What can hang from each mark
L: E F T
N: E T Z
F: A
Z: N W
T: A W
W: E
E: A G L R
U: R
G: E
A: E F
R: E T

Each row was made from one small tree. The marks that hang from a mark follow it in brackets, in alphabetical order. Every link used is in the known rows. Write each row's tree.
(in the rows, 128 means zero)
Known rows
W{E{A G R}}: [111 105 199 158 139  86  60 154 144  87  78 129 141 100 127 150  89 192
 138 125 148 169  70  95 123 139 116  86  94 133 153 137 119 113 133 129
 128 134 100 110  96]
W{E{G}}: [130 106 192 155 143  80  81 140 149  85 101 126 139 108 142 136  96 173
 142 143 136 151  60  87 124 134 123  78  97 132 145 126 126 108 119 122
 131 128 101 107 103]
W{E}: [137 106 175 149 142  96  86 143 145  78 111 113 138 102 142 136 102 158
 142 143 144 157  50  95 126 128 135  85  98 135 138 141 128 110 125 118
 131 122  93  99 111]
Z{N{T} W{E}}: [169  90 191 153 161  64  57 119 123 114  97  90 153  57 158  63 107 127
 148 129 147 162  24  57 132 116 164  92 103 139 127 123  88 102 123 101
 111 109 106 134 108]
R{T{A W}}: [111 120 164 168 151 102  91 117 149 105 104  54 134  70 148 123  74 116
 145 132 148 130  74  95 135 128 169 113  90 138 131 155 108  88 130 122
  94 110 130 124 103]
L{F T{W}}: [144 124 141 157 143 103  75 158 181  67 117  89 142 103 139 130  98 162
 135 135 124 114  37  56 120 142 156  92 103 132 140 151 127 103 116 138
 133 123 100 129  97]
L{F T}: [165 120 135 158 135 107  84 161 172  78 122  93 146 114 141 138 103 199
 133 130 131 126  47  59 114 137 149  95 106 131 137 152 141 111 119 141
 141 130  86 132  99]
Z{N{E} W}: [170  86 191 157 143  85  75 115 141 112 116 104 158  82 141  60 112 161
 142 121 144 157  34  77 137 107 183 113  95 146 135 110  96  92 146 123
 107 114 110 137 115]
R{E{L} T{A W}}: [ 94 118 148 165 148 107  68 123 128  83 111  63 138  48 114 122  70 109
 146 120 155 137  61 115 135 134 188 109 103 131 127 171  85  87 114 142
  97 118 141 127  83]
F{A{E}}: [149 115 135 151 142 105  87 160 172  82 124 118 145 121 182 135  93 122
 147 134 143 144  63  92 123 117 144  85 100 148 133 157 146  95 154 125
 113 107 108 107 116]
T{A{E{G} F} W}: [122 115 177 163 129  75  53 133 186  57  97  88 134  64 166 152  69  69
 149 134 140 118  53  88 111 142 154  69 107 135 144 139 119  77 129 142
  94 138 142 104 106]
R{E{A} T}: [107 112 139 175 143 119  77 124 131  95 109 102 143  74 124 124  82 160
 143 105 177 163  63  96 127 125 164 121  89 142 134 193 110 104 137 148
 121 105 113 133  87]
E{G L{F{A}} R}: [122 108 160 147 126  86  69 182 166  89  82 112 160 137 122 135  82 219
 134 136 106 148  85 101 129 143 120  89 108 124 138 107 127 104 123 141
 122 140 126 137  90]
L{E T{A W}}: [123 120 154 169 153 104  65 152 159  67 126  66 133  30 143 141  91 157
 139 121 129 112  60  77 116 141 181 103 111 137 158 154 119  93 105 134
 123 135  92 123  78]
A{E{L}}: [137  97 152 147 131 105  87 144 164  69 109 131 146 110 160 144  95 153
 138 130 138 153  56 105 122 126 133  79 108 133 142 136 129  96 139 139
 131 126 115 110 107]
Z{N{E T{A}} W}: [182  90 191 156 149  77  56 107 129 130 104  65 153  45 152  60 100 118
 149 118 152 152  28  64 126 108 192 105 113 143 129 119  90  95 135 115
  94 125 110 147 112]
E{R}: [129 111 169 152 139 127  97 156 156  88 109 100 153 123 147 113 100 180
 133 132 136 167  82  96 126 125 140 125  94 136 152 135 148 111 145 116
 124 120 119 111  96]
L{E{R} F T{W}}: [118 120 145 171 147 116  57 175 179  52 127 103 142  63 135 137 110 200
 133 132 125 132  39  69 120 149 168 111 110 128 158 158 119 104 104 142
 134 141  81 145  75]
G{E{A}}: [141 114 174 143 119 107  85 132 150  89 107 123 149 104 150 127  97 197
 129 105 116 165  81  74 122 122 145 101  93 143 148 157 152 106 135 119
 124 134  88 113 114]
L{F T{A W{E}}}: [146 127 160 160 140  89  56 154 165  66 111  69 130  73 132 153  87 139
 142 136 136 109  33  69 116 148 169  77 113 131 133 158 110  96 106 137
 116 145  94 119 100]
W{E{L}}: [129  99 166 138 138  89  82 155 139  73  99 110 143  98 127 140  98 177
 142 140 133 155  53 109 131 132 130  76 107 126 134 126 116 109 117 126
 137 127 101 101 109]
E{A L{F} R}: [118  98 145 143 110 102  64 181 158  79  64 113 158 110  99 156  78 227
 135 115 136 160  69 114 124 141 124  93 104 128 139 140 122 109 137 152
 138 142 104 125  99]
T{A W{E{G R}}}: [104 121 207 158 144  81  58 134 152  79  90  76 128  66 132 139  71  99
 148 141 139 127  63 100 125 143 160  86 102 135 144 134 104  88 117 119
  92 140 129  97  96]
L{E{G} F T{W}}: [123 119 151 177 145  86  56 158 186  62 118 115 139  64 136 142 100 201
 136 134 115 112  39  55 115 153 153  89 108 129 156 144 120  99  94 151
 141 142  83 150  74]
G{E{A L{T} R}}: [130 116 172 135 127 117  67 166 139  79 102 102 157  98 132 133  98 233
 118  90  98 172  94  81 130 133 146 106 105 128 156 145 139 112 124 127
 123 140  96 126  99]
T{W}: [115 114 164 150 145 103  93 132 177  75 105 100 142 100 148 108  88 111
 142 143 123 127  54  83 131 127 150 103  90 142 145 132 131  95 135 118
 125 106 126 104 103]
Z{N W}: [164  91 182 159 145  75  85 118 142 110 107 102 162  95 148  61 102 161
 141 127 136 152  43  69 136 112 165 110  88 147 132 111 107  90 141 112
 114 107 117 125 109]
L{T}: [154 118 147 153 150 117  94 157 156  84 124  76 147 105 150 125 101 185
 130 120 127 133  69  64 120 129 150 108 101 134 151 143 145 111 128 126
 139 112 102 118  95]
U{R}: [136 109 157 154 130 127 116 131 145 112 102 109 149 100 141 127 109 166
 138 144 160 131  85 114 118 122 156 132  94 142 147 154 164 109 136 133
 130 117 118  99  97]
N{E{G L} Z{W}}: [147 103 197 133 149  78  74 116 140  83 105 117 158 134 140  92  98 170
 133 105 111 130  48  82 132 121 156  95 112 134 147  82  97 104 142 171
 125 127 127 143 104]
E{L R}: [121 102 156 136 133 119  89 173 149  81  95  91 159 119 125 123  94 202
 130 127 118 164  85 117 133 131 137 111 106 125 146 115 131 108 132 127
 129 125 125 115  95]
T{A}: [151 113 164 156 124  98  94 131 149 100 107  67 138  92 143 138  73 140
 147 134 145 128  75 101 111 125 160  97 103 144 133 147 139  94 135 125
 110 137 110  97 106]
A{E{G} F}: [145  99 159 162 126  84  65 149 192  52 110 140 148 108 186 150  97 141
 139 127 137 154  56  75 106 135 117  71 104 127 151 135 145  96 139 153
 124 127 127 120 110]
E{A G}: [125 102 173 162 123  76  78 135 166 105  66 131 147 115 131 145  69 198
 139 117 136 140  82  79 113 134 107  86  87 144 151 133 139 104 144 144
 142 128 108 118  96]
R{E{A}}: [124 107 144 161 127 114  75 133 146  76 109 124 145  92 117 127  83 154
 145 111 164 156  54  93 114 126 153 105  97 148 144 179 132 106 142 144
 136 121 106 106  88]
A{E}: [144 104 158 157 136 111  92 132 169  74 120 135 141 114 176 137  99 138
 140 132 153 155  53  92 117 121 137  89  99 139 147 151 141  98 147 133
 127 120 109 107 108]
Z{W}: [142 103 172 153 139  93  86 125 149  87 115  96 145 123 143  78  96 175
 141 131 133 148  43  75 132 119 156 112  90 151 143 133 126  97 142 123
 118 112 121 104 107]
F{A}: [149 117 131 146 142 104  97 164 166  91 119  95 149 127 161 121  91 141
 146 138 129 139  73  88 126 117 145  97  96 150 128 147 153 100 149 120
 119 103 106 106 114]

Write each row's tree
[105  96 138 149 125 105  59 185 151  75  67  81 161  89 119 153  78 213
 131  99 136 173  86 114 132 142 125 104 100 118 142 140 115 110 141 156
 124 118 131 138 102]
E{A{F} L R{T}}
[112 102 179 144 135  96  80 167 154  93  79 109 160 128 122 124  83 222
 128 128 104 156 100 104 130 139 116 102 104 121 154  94 129 106 124 134
 128 134 137 127  83]
E{G L R}
[106 113 166 163 149 123 104 121 137 112  98  93 141  74 141 127 108 143
 140 144 167 132  78 116 133 127 166 134  89 138 142 163 132 106 126 129
 113 101 129 114  97]
U{R{T{W{E}}}}
[171 110 186 130 168  98  67 106 133 104 114  75 152  93 179  71 108  96
 141 105 136 141  23  51 119 109 171 105 122 138 143 119 106 117 146 145
 121 116 111 152 108]
N{E T Z{W}}
[148 126 151 164 136  95  59 149 178  66 115  79 132  79 146 154  85 129
 141 131 143 108  34  67 111 145 170  79 113 133 139 164 117  91 116 143
 114 143 100 124  98]
L{F T{A{E} W}}
[158 109 190 136 153 100  84 109 142  81 126 109 153 128 156  83 110 139
 136 109 131 137  35  75 129 111 172 112 106 144 145 110 111 107 158 159
 121 118 114 133 113]
N{E Z{W}}
[134 102 155 144 130  83  58 170 143  68  85 111 142  86 110 168  90 202
 140 122 140 146  43  98 124 144 127  62 109 125 134 145 107 112 115 146
 144 135  82 114 108]
W{E{A L{F T}}}
[144  98 145 150 124 100  82 145 172  68 108 140 145 113 156 149  96 162
 140 135 142 150  45 102 119 129 131  72 109 130 137 142 127  96 134 146
 132 133 106 117 110]
A{E{L{F}}}
[118 103 145 160 115  87  59 143 150  77  87 138 150  98  96 141  72 190
 142 115 146 145  56  97 114 140 136  83 105 136 137 155 117 101 122 166
 141 139 111 125  81]
R{E{A G L{F}}}
[182  91 169 152 148  98  84 124 147 130 105  88 159  52 163  93 110 119
 143 125 147 155  50  69 120 108 163 101 112 132 129 120 117 108 135 113
 123 116  94 154 111]
Z{N{E T}}
[139 103 182 145 145  80  61 141 127  75 109  79 138  95 125 102  93 182
 141 127 132 147  34  87 135 130 162  90 104 139 140 132  98  97 121 129
 112 126 115 102 106]
Z{W{E{L{T{A}}}}}
[133  95 174 146 131  71  56 140 138  74  92 109 141 104 114 109  90 195
 144 128 140 154  24  90 134 131 145  83  99 143 136 137 100  99 131 140
 123 128 105 105 112]
Z{W{E{A L{F}}}}
[107  98 191 146 134  80  55 167 140  81  67 123 147 100 111 157  84 208
 136 121 134 167  72 110 128 144 111  76 102 125 149 124 108 112 124 136
 133 137 108 113  96]
W{E{A G L R}}
[120 108 158 157 128 120  95 131 133 101 100 122 150  94 116 124 101 174
 138 134 158 133  82 121 116 129 159 125 103 137 147 155 147 107 121 149
 130 126 130 106  77]
U{R{E{G L}}}
[166 116 171 133 169  84  80 111 131 100 101  75 156 108 185  69  95  98
 141 114 130 133  38  42 117 115 150 100 111 140 138 122 121 115 140 130
 131 105 121 136 100]
N{T Z{W}}
[128 122 184 149 138 129  92 136 140  94 128 100 152 109 163 108 111 198
 123 113 109 182  95  77 135 122 160 130  93 133 151 155 145 109 128 106
 104 126 105 129 105]
G{E{R{T}}}
[ 98 123 156 175 151 114  73 110 133  89 121  67 133  51 129 117  75  94
 149 121 169 139  59 100 130 130 193 119  97 140 130 186  97  88 122 135
  90 114 135 124  85]
R{E T{A W}}
[130  99 162 161 116  69  65 150 178  84  69 125 153 107 138 153  71 190
 139 113 132 141  77  74 107 139 104  77  91 136 150 129 143 105 141 155
 141 129 116 121 103]
E{A{F} G}
[130  96 160 151 124  91  54 173 184  44  99 132 157 108 169 156  96 165
 132 121 127 167  68  96 115 142 116  74 112 116 154 118 133  99 133 158
 122 135 141 126 101]
A{E{G L R} F}
[125 110 162 168 142  96  89 122 141 109 100  74 138  84 156 143  77 155
 141 124 154 143  79 104 127 129 152  97  99 131 131 151 111  92 130 134
  99 123 126 131 102]
R{T{A{E{G L}}}}
[148 113 140 168 140 104  64 169 157  61 132  66 141  38 149 155  97 190
 136 116 134 126  64  76 106 141 170  99 118 132 154 156 134 102 107 147
 130 142  85 127  85]
L{E T{A{F}}}
[137 117 153 155 145 101  77 165 172  86 115 123 146 127 179 133  92 138
 142 131 138 153  77  89 123 123 136  90  99 144 142 146 143  96 152 126
 105 113 116 115 105]
F{A{E{G R}}}
[165 125 129 162 141  96  68 174 180  75 125 109 143 117 162 151  99 174
 138 130 132 125  47  58 114 137 146  76 109 134 134 160 136 102 127 144
 127 127  90 136 101]
L{F{A{E{G}}} T}
[153 120 112 167 142 103  65 183 174  65 140 101 143  76 148 150 109 208
 140 131 129 123  41  66 113 139 164  91 114 137 139 168 136 104 111 147
 138 134  61 143  90]
L{E F{A} T}
[121 108 155 163 123 115  83 132 145  95  93 128 149  80 122 136  97 164
 141 125 171 136  79 110 107 131 153 122  98 142 151 171 155 108 132 159
 132 125 125 106  82]
U{R{E{A{F} G}}}
[133 112 155 172 153 100  76 158 162  78 125 103 144  69 146 138 104 227
 130 121 119 130  73  64 114 140 146 104 106 132 166 136 136 107 107 141
 146 131  86 139  73]
L{E{G} T}
[122  94 173 145 126  61  53 163 151  67  70 125 147  90 117 164  81 194
 141 124 130 153  59  98 122 145 107  56 105 123 141 122 113 108 118 151
 139 135 105 112 108]
W{E{A{F} G L}}
[123 118 142 175 139 112  72 126 130  84 127  65 140  61 137 128  81 126
 147 115 172 154  65  99 120 129 183 116 102 135 127 188 112  97 125 147
  98 120 127 128  91]
R{E T{A{F}}}
[ 82 114 155 168 155  99  70 124 141  85 104  98 145  75 117 111  79 141
 140 121 139 142  66  97 140 137 162 109  95 128 137 152  89  93 111 143
 111 105 147 143  75]
R{E{G L} T{W}}
[106 119 175 161 150 123  85 143 147  98 104  62 143  89 147 117  87 146
 136 128 145 156  85 102 135 130 163 130  91 134 145 149 118  99 138 116
  95 117 134 123  93]
E{R{T{A W}}}
[157 108 160 149 141  88  67 130 147 112  89  63 139  61 172 131  75 105
 148 127 145 140  61  78 105 127 143  76 123 132 136 146 128 102 122 120
 114 136 115 126  97]
N{T{A{E{G L}}}}
[142 117 142 151 145 114  82 168 170  79 123 115 145 124 180 133  96 130
 143 132 143 156  70  95 125 119 145  94 100 146 138 156 146  98 157 121
 107 109 112 110 110]
F{A{E{R}}}
[101  97 175 150 122  86  62 171 153  96  50 117 160 115 104 148  67 235
 130 107 118 158 100 108 125 143 105  91  99 127 156 110 121 108 136 149
 136 137 127 128  84]
E{A G L R}
[169 125 122 158 140 105  71 176 178  70 131 102 144 119 162 151 102 169
 139 129 136 127  42  61 115 134 152  80 111 136 131 167 140 103 130 143
 126 124  85 132 106]
L{F{A{E}} T}
[120  95 152 171 123  81  66 152 174  71  95 134 148  65 140 152  86 209
 142 120 135 143  66  84 109 140 125  89  98 138 157 141 139 103 126 157
 147 136  90 129  89]
L{E{A{F} G}}
[113 110 142 170 133 131  89 126 131 103 102 106 147  66 127 134 101 158
 141 119 187 144  79 117 119 127 171 136  95 139 142 192 140 110 133 155
 120 110 126 118  87]
U{R{E{A{F}} T}}
[106 111 153 166 140 122  97 122 122 115 100 107 149  79 119 124 101 177
 137 129 167 137  88 124 126 129 166 136  98 133 142 165 131 108 118 149
 119 115 136 125  77]
U{R{E{G L} T}}
[125 105 139 145 122 107  55 194 154  75  72  94 158 104  99 159  82 240
 128 102 130 152  72  99 123 147 131  93 109 123 146 141 119 113 130 156
 142 140 101 133  91]
E{A L{F T} R}
[120 106 154 154 131  99  77 139 144  76 108 125 151 103 113 119  84 174
 140 124 131 147  65  98 120 132 144  96 107 133 141 139 123 101 117 147
 135 128 126 119  79]
R{E{G L}}
[145 112 166 142 114 102  74 143 159  74 110 119 153  98 155 133  99 192
 130 102 112 166  75  68 118 126 142  95  97 137 147 156 157 107 134 131
 122 133  92 115 118]
G{E{A{F}}}
[147  94 135 145 120  93  68 164 182  39 111 125 153 100 174 154  99 143
 138 125 133 157  49  96 114 134 125  67 114 122 140 134 136  97 135 157
 129 126 125 116 117]
A{E{L} F}
[131 117 150 160 150 104  79 162 167  91 116 115 145 122 182 133  93 142
 141 129 143 154  79  90 128 122 140  95  96 143 140 152 136  96 152 125
  99 108 121 124 104]
F{A{E{G R{T}}}}
[158 120 154 158 140 110  65 166 157  66 123  62 142  82 165 154  93 155
 132 111 141 137  69  74 108 137 161  93 115 128 151 154 137 101 129 139
 114 134 113 116  96]
L{T{A{E{R} F}}}
[148 120 127 173 143  86  61 179 179  74 129 113 143  82 146 152 102 223
 139 131 124 118  50  59 111 145 151  86 113 135 144 155 135 103 104 153
 136 140  70 152  83]
L{E{G} F{A} T}
[ 92 117 193 170 157 105  81 138 160 105  92  94 148 111 147 111  88 177
 131 129 129 156  95  83 136 137 135 126  84 128 156 124 121 103 132 121
 107 113 143 138  82]
E{G R{T{W}}}
[136 105 164 140 146  93  76 165 136  69 107  97 143  94 128 146 101 186
 137 132 129 150  54  98 130 136 135  77 110 123 138 131 115 112 110 129
 138 124  97 107 105]
W{E{L{T}}}
[138 112 135 150 131 111  67 156 139  57 123  87 150  80 117 131  87 157
 139 112 140 142  58  97 116 134 168  97 116 130 138 158 123 101 114 153
 128 130 120 114  85]
R{E{L{T{A{F}}}}}
[147 115 188 138 159  81  88 119 132  72 113 113 153 136 162  93 100 137
 137 121 128 135  42  72 129 121 148  98  96 143 139 115 113 108 143 142
 130 111 114 111 107]
N{Z{W{E}}}
[110 114 158 164 147 128 111 119 143 118  99  92 144  82 145 121 105 145
 139 142 163 127  84 113 131 125 166 142  88 139 143 159 140 104 131 132
 115 101 133 116  95]
U{R{T{W}}}
[104  99 170 172 132  97  68 155 162  87  90 132 148  74 132 143  89 226
 136 118 136 158  81  95 116 138 131 110  96 140 167 142 134 106 132 142
 138 140  92 128  77]
L{E{A G R}}
[128 108 167 133 112 109  63 167 149  67  97 109 160 100 138 137  97 216
 123  96 100 180  88  90 127 133 140  99 105 126 150 142 145 109 127 133
 120 141 105 123 110]
G{E{A{F} L R}}
[ 89 115 141 162 153 114  77 126 136  77 114  87 144  68 118 108  85 129
 141 121 148 147  56 105 142 132 175 115  97 130 132 166  92  96 116 141
 113 100 140 134  83]
R{E{L} T{W}}
